What can hang from each mark
C: S
Y: S U
Z: U
X: C
W: S U
U: W Z
B: S
F: S X
S: B F Z
T: S

Every row comes from one small tree of marks. The marks that hang from a mark follow it in brackets, in alphabetical order. Every link used is in the known rows. Which tree was each row made from?
Known rows
B[S[F[X[C]] Z[U]]]: [2.29, -2.71, -0.23, -0.14, -0.35, 0.72, -0.29, 0.97, 1.96, 0.33, -0.34, 1.83, -0.73, 0.86, 0.44, 0.27, 0.62, -0.99, 1.71, 1.08, 2.87, 1.92]
X[C]: [-0.02, 1.74, 0.36, -2.78, 1.09, 0.39, -0.84, -1.50, 2.86, 0.16, -2.42, 0.79, -1.73, 1.07, -0.25, 0.71, 1.11, 3.27, 1.12, 2.21, 2.27, 0.13]
T[S[F[X]]]: [-0.37, 0.90, 1.23, 0.78, 0.85, -0.47, 0.85, 0.07, 1.88, -0.61, -2.34, 3.83, -1.64, 0.23, -0.99, -0.47, -0.30, -1.92, -0.49, -0.96, 3.28, -0.48]
W[U[Z]]: [-3.38, 3.05, 1.82, 0.17, 3.69, 1.28, 0.89, -0.08, -1.60, 0.33, -2.12, -0.26, 1.37, -1.44, -1.77, -0.60, 2.66, 2.99, -0.59, 2.01, -0.93, 1.04]
Y[U[W[S[F[X]]] Z]]: [-1.61, 0.45, -0.17, 1.33, 2.13, 2.51, -0.19, 3.91, -0.60, 0.40, -0.81, 1.40, 0.45, -1.06, -0.48, -1.78, -2.99, 0.08, -2.17, 0.28, -1.18, 2.08]
B[S[F[X[C]] Z[U[W]]]]: [1.72, -3.27, 0.00, 0.10, -0.31, 0.93, -0.09, 1.71, 1.08, 0.07, -0.14, 2.39, -0.08, 1.11, 0.86, -0.02, -0.74, -0.91, 1.44, 0.96, 2.45, 2.10]
W[S[F] U[Z]]: [-3.56, 0.80, 1.51, 3.62, 3.43, 1.10, 0.42, -0.45, -0.68, -0.40, 0.29, 0.50, -0.32, -1.93, -1.31, -0.18, 1.52, 1.30, 0.25, 2.17, -0.82, -0.38]
Y[U[Z]]: [0.15, 2.63, 0.33, -1.65, 2.57, 2.56, -0.95, 2.46, 0.30, 1.60, -1.76, 0.04, 0.95, -1.79, -1.28, -1.81, 0.96, 1.36, -1.72, 0.63, -0.59, 1.96]
T[S[B F[X] Z[U[W]]]]: [0.64, -0.29, 1.09, -0.56, -1.99, -1.24, 0.73, -0.45, -0.82, -0.77, 1.19, 2.56, 0.19, -0.04, -0.63, 0.33, -1.10, -3.41, -0.52, -2.26, 1.77, -1.24]
Y[S[B F[X] Z] U[W]]: [2.65, -1.17, -0.96, 2.75, -2.09, 3.04, -1.39, 2.36, -1.25, 0.78, 4.13, -1.06, -1.59, -2.21, -0.84, 0.88, -3.53, -4.25, -2.55, -1.14, -0.99, -0.38]
Z[U[W[S[B]]]]: [-2.74, 0.11, -0.09, -3.24, 1.84, -0.09, 0.78, 1.91, -1.94, -0.07, -2.74, -0.44, 2.06, -1.50, 0.38, -1.19, 1.50, 3.56, 2.29, 0.46, -0.80, -1.63]
U[W[S] Z]: [-2.58, -0.33, 1.04, 1.42, 4.01, 1.32, 1.11, 3.19, -1.97, -0.59, -1.98, 2.48, 4.21, 1.25, 2.53, -4.43, -4.86, 1.82, -3.33, 0.70, -3.37, 0.63]
B[S[F Z[U[W]]]]: [1.95, -3.06, 0.92, -0.52, 0.91, 1.41, -0.20, 2.39, -0.13, 0.48, 0.26, 2.22, 2.08, 0.36, 1.36, -0.88, 0.61, -0.13, 1.45, 0.29, 1.44, 1.09]
S[B F[X[C]] Z]: [2.85, 2.10, -1.86, 0.50, -5.45, -2.90, -0.70, -2.18, 1.08, -1.01, 3.72, 1.11, -1.01, 4.15, -1.20, 3.77, -2.43, -2.28, -1.54, -2.20, 0.74, -0.09]
X[C[S[Z[U]]]]: [0.69, -0.63, 0.57, -3.03, 1.99, -0.51, -0.15, -3.20, 1.93, -0.17, -1.79, -2.60, -2.11, -1.02, 0.64, -0.63, 1.81, 2.93, 0.79, 3.38, 0.95, 1.47]
F[S]: [-1.86, -0.58, -1.32, 1.43, 1.24, -0.01, -1.01, 0.91, 2.83, 2.74, -5.01, -1.38, -0.28, 0.16, 0.86, -0.35, 1.09, 1.29, -0.49, 0.63, 1.23, 1.43]
X[C[S[F]]]: [0.51, 0.08, 0.23, -0.92, 2.33, -0.66, -0.54, -2.07, 3.17, -0.66, -1.54, 0.23, -2.46, 0.40, -0.03, 0.45, -0.11, 3.22, -0.23, 3.36, 2.35, 1.08]
Z[U[W[S]]]: [-3.10, 0.00, 0.42, -3.35, 2.64, 0.12, 0.94, 1.79, -1.63, -0.02, -3.50, -0.64, 1.47, -2.07, 0.91, -1.75, 1.96, 3.80, 2.79, 0.68, -0.88, -0.95]
Y[S[Z]]: [2.63, -0.29, 0.85, 0.16, 1.31, 2.18, -0.27, -0.92, -0.09, 1.02, -0.33, -3.20, -0.60, -1.86, 1.53, -2.26, 1.36, -1.23, -0.69, 0.26, -1.85, -1.37]
S[Z[U]]: [0.70, 1.44, 0.99, -4.62, -0.21, -0.76, 0.46, -1.67, -1.25, 0.61, -1.13, -3.26, 0.98, -1.25, 1.10, -1.25, 4.32, 1.30, 2.24, -0.97, -1.76, 0.25]
C[S[B F[X] Z]]: [1.77, 0.06, -1.65, 1.81, -0.33, -2.89, 1.09, -1.58, 0.51, -1.33, 0.41, -1.90, -0.20, 1.85, -0.85, 0.05, -1.04, -0.37, -3.00, -0.06, -0.69, 1.21]
Y[S[B F Z] U]: [4.30, -0.11, -0.27, 1.19, -1.43, 3.30, -2.46, 0.78, -0.20, 1.71, 4.52, -2.09, -1.48, -3.29, -1.25, 0.96, 0.18, -3.43, -1.54, -0.69, -0.42, -1.43]

Write each row's tree
[-0.91, -1.76, -1.42, -0.04, -1.56, -0.76, -1.16, 0.44, 0.14, 2.68, -1.54, -2.70, 1.53, -0.16, 1.31, 0.50, 0.34, -0.20, -0.53, -0.70, -0.36, 0.71]
F[S[B Z[U[W]]]]
[0.53, -0.35, -1.58, 0.53, -2.43, -1.61, -0.22, -1.92, 1.00, -0.67, 1.62, -0.85, -1.75, 0.83, -0.43, 1.50, 0.36, -1.22, 1.41, -0.47, 0.03, -1.63]
W[S[B F[X[C]] Z[U]]]
[0.03, -0.37, 0.34, -0.33, 0.16, -0.70, 0.09, -1.45, 0.19, -0.34, 0.53, -1.46, -0.64, -0.90, 1.14, -0.56, 2.61, 0.10, 2.53, -0.53, -1.11, -1.34]
W[S[F Z[U]]]
[2.94, -2.37, 0.61, 0.87, 0.59, 1.55, -0.33, 1.63, 1.23, 0.53, 0.32, 2.44, 1.50, 1.64, 0.86, -0.70, 0.81, -0.86, 0.55, 0.15, 1.79, 1.14]
B[S[F Z]]
[-2.89, 1.08, 0.55, 3.89, 1.89, 0.71, 0.11, -0.35, -1.16, -0.46, 1.87, 0.98, 0.80, -0.75, -2.39, 1.05, 0.59, 0.85, -0.82, 1.68, -0.68, -1.53]
W[S[B F] U[Z]]
[1.16, -0.07, 1.82, -2.90, -0.29, 0.15, 0.61, -1.36, -0.92, 0.40, -0.28, 0.52, 1.32, -1.41, -0.62, -1.13, 2.53, -1.93, 0.30, -1.28, 1.25, -2.01]
T[S[B Z[U]]]
[1.84, -1.42, 0.05, 2.50, -0.53, 3.43, -1.06, 2.18, -0.84, 0.81, 2.48, -1.56, -2.66, -3.25, 0.27, -0.27, -2.56, -3.73, -1.40, -0.65, -1.09, 0.80]
Y[S[F[X] Z] U[W]]
[-0.39, -1.30, -3.70, 2.65, -4.12, -1.69, -1.14, -1.77, 3.97, 1.94, -2.26, -2.34, -3.57, 2.54, -0.30, 2.56, -2.17, -2.51, -1.63, 0.38, 2.05, 2.67]
F[S[B Z] X[C]]
[-2.38, 0.26, -0.50, 4.15, -1.43, -0.24, 0.87, -2.32, -0.92, -0.88, 2.47, -1.74, -2.13, -0.36, -2.88, 2.75, 2.36, -1.51, 1.47, 0.12, -0.34, -1.26]
W[S[B F[X] Z] U]
[-0.25, 0.66, 1.26, -4.22, -0.04, -0.49, 0.77, -0.54, -2.45, 0.18, -0.89, -2.42, 1.95, -0.96, 1.74, -1.55, 2.48, 1.40, 1.78, -1.18, -2.31, 0.37]
S[Z[U[W]]]
[1.74, 1.34, -0.04, -2.35, -3.52, -2.34, -0.63, -0.08, -2.62, -0.56, 4.28, 0.65, 2.97, 1.38, 0.22, 2.14, -0.74, -0.11, -0.09, -2.88, -1.23, -1.56]
S[B F Z[U[W]]]
[2.27, 1.93, -1.64, -1.94, -5.36, -3.37, -0.83, -2.11, 0.29, -0.75, 3.42, 0.06, -1.05, 2.03, -1.11, 3.71, -0.75, -1.37, 0.32, -1.68, 0.76, -0.37]
S[B F[X[C]] Z[U]]
[-1.91, 0.09, -0.46, 2.97, 1.76, 0.02, 0.78, 3.45, -1.65, -1.23, -0.01, 3.85, 3.81, 2.80, 1.40, -2.45, -7.07, 0.27, -4.49, -0.15, -2.70, 0.21]
U[W[S[B F[X]]] Z]
[0.47, -1.14, 0.86, -2.07, 1.44, -0.88, -0.38, -2.27, 1.33, -0.83, -0.16, -0.81, -1.75, -0.47, 1.05, 0.11, -0.46, 2.64, 0.41, 2.67, 1.12, 1.48]
X[C[S[F Z[U[W]]]]]
[-2.09, -1.21, 0.63, 0.62, 1.75, 0.99, 1.43, 1.25, -1.72, -0.69, -1.46, -0.10, 1.76, 0.89, 1.93, -2.34, -1.21, 1.09, 0.29, -0.60, -2.29, -0.57]
U[W[S[Z]]]
[0.71, 3.65, -2.77, 1.42, -2.98, -2.82, -0.19, 0.93, 1.43, -0.97, 0.41, 3.06, 0.03, 4.33, -2.68, 3.21, -2.31, -0.03, -1.95, -1.82, 1.55, -1.04]
S[B F[X]]
[-2.47, 0.22, -0.03, -2.75, 1.38, -0.50, 0.47, 1.92, -1.72, -0.30, -1.78, 0.39, 1.86, -1.33, 0.35, -0.50, 0.83, 3.27, 2.17, 0.19, -0.48, -1.67]
Z[U[W[S[B F]]]]
[1.78, 1.80, -0.44, 0.05, -3.20, -2.33, -0.23, -2.44, 1.71, -1.04, 1.47, 0.38, -2.57, 2.63, 0.35, 1.98, -1.07, -1.56, 0.07, -1.53, 0.49, 1.55]
S[F[X[C]] Z]
[0.14, -0.32, -0.74, -1.02, -0.49, -0.16, 0.33, -1.32, -0.52, 0.21, 0.14, -2.65, 0.82, -0.43, -0.03, -0.84, 3.01, 0.16, 1.69, -0.37, -1.63, -2.41]
W[S[B Z[U]]]
[-3.08, -0.01, 0.51, 3.79, 0.02, 0.11, 1.19, -2.61, -0.47, -0.87, 0.91, -2.20, -3.20, -1.45, -1.70, 1.49, 3.27, -0.93, 2.46, 0.58, -0.49, -0.08]
W[S[F[X] Z] U]
[1.12, -0.46, 2.12, -1.65, -1.12, -0.64, 0.22, -0.38, -1.37, -0.39, 1.99, 2.73, 1.57, -0.71, -0.12, 0.02, -0.14, -2.45, -0.14, -2.13, 1.52, -2.10]
T[S[B F Z[U[W]]]]
[-1.86, -1.30, 0.01, 1.56, 0.14, 0.09, 0.90, 0.66, -0.46, -1.36, -0.19, 1.22, -0.27, 1.70, 1.61, -0.61, -3.23, 0.25, 0.14, -0.42, -0.95, 0.08]
U[W[S[F[X[C]] Z]]]
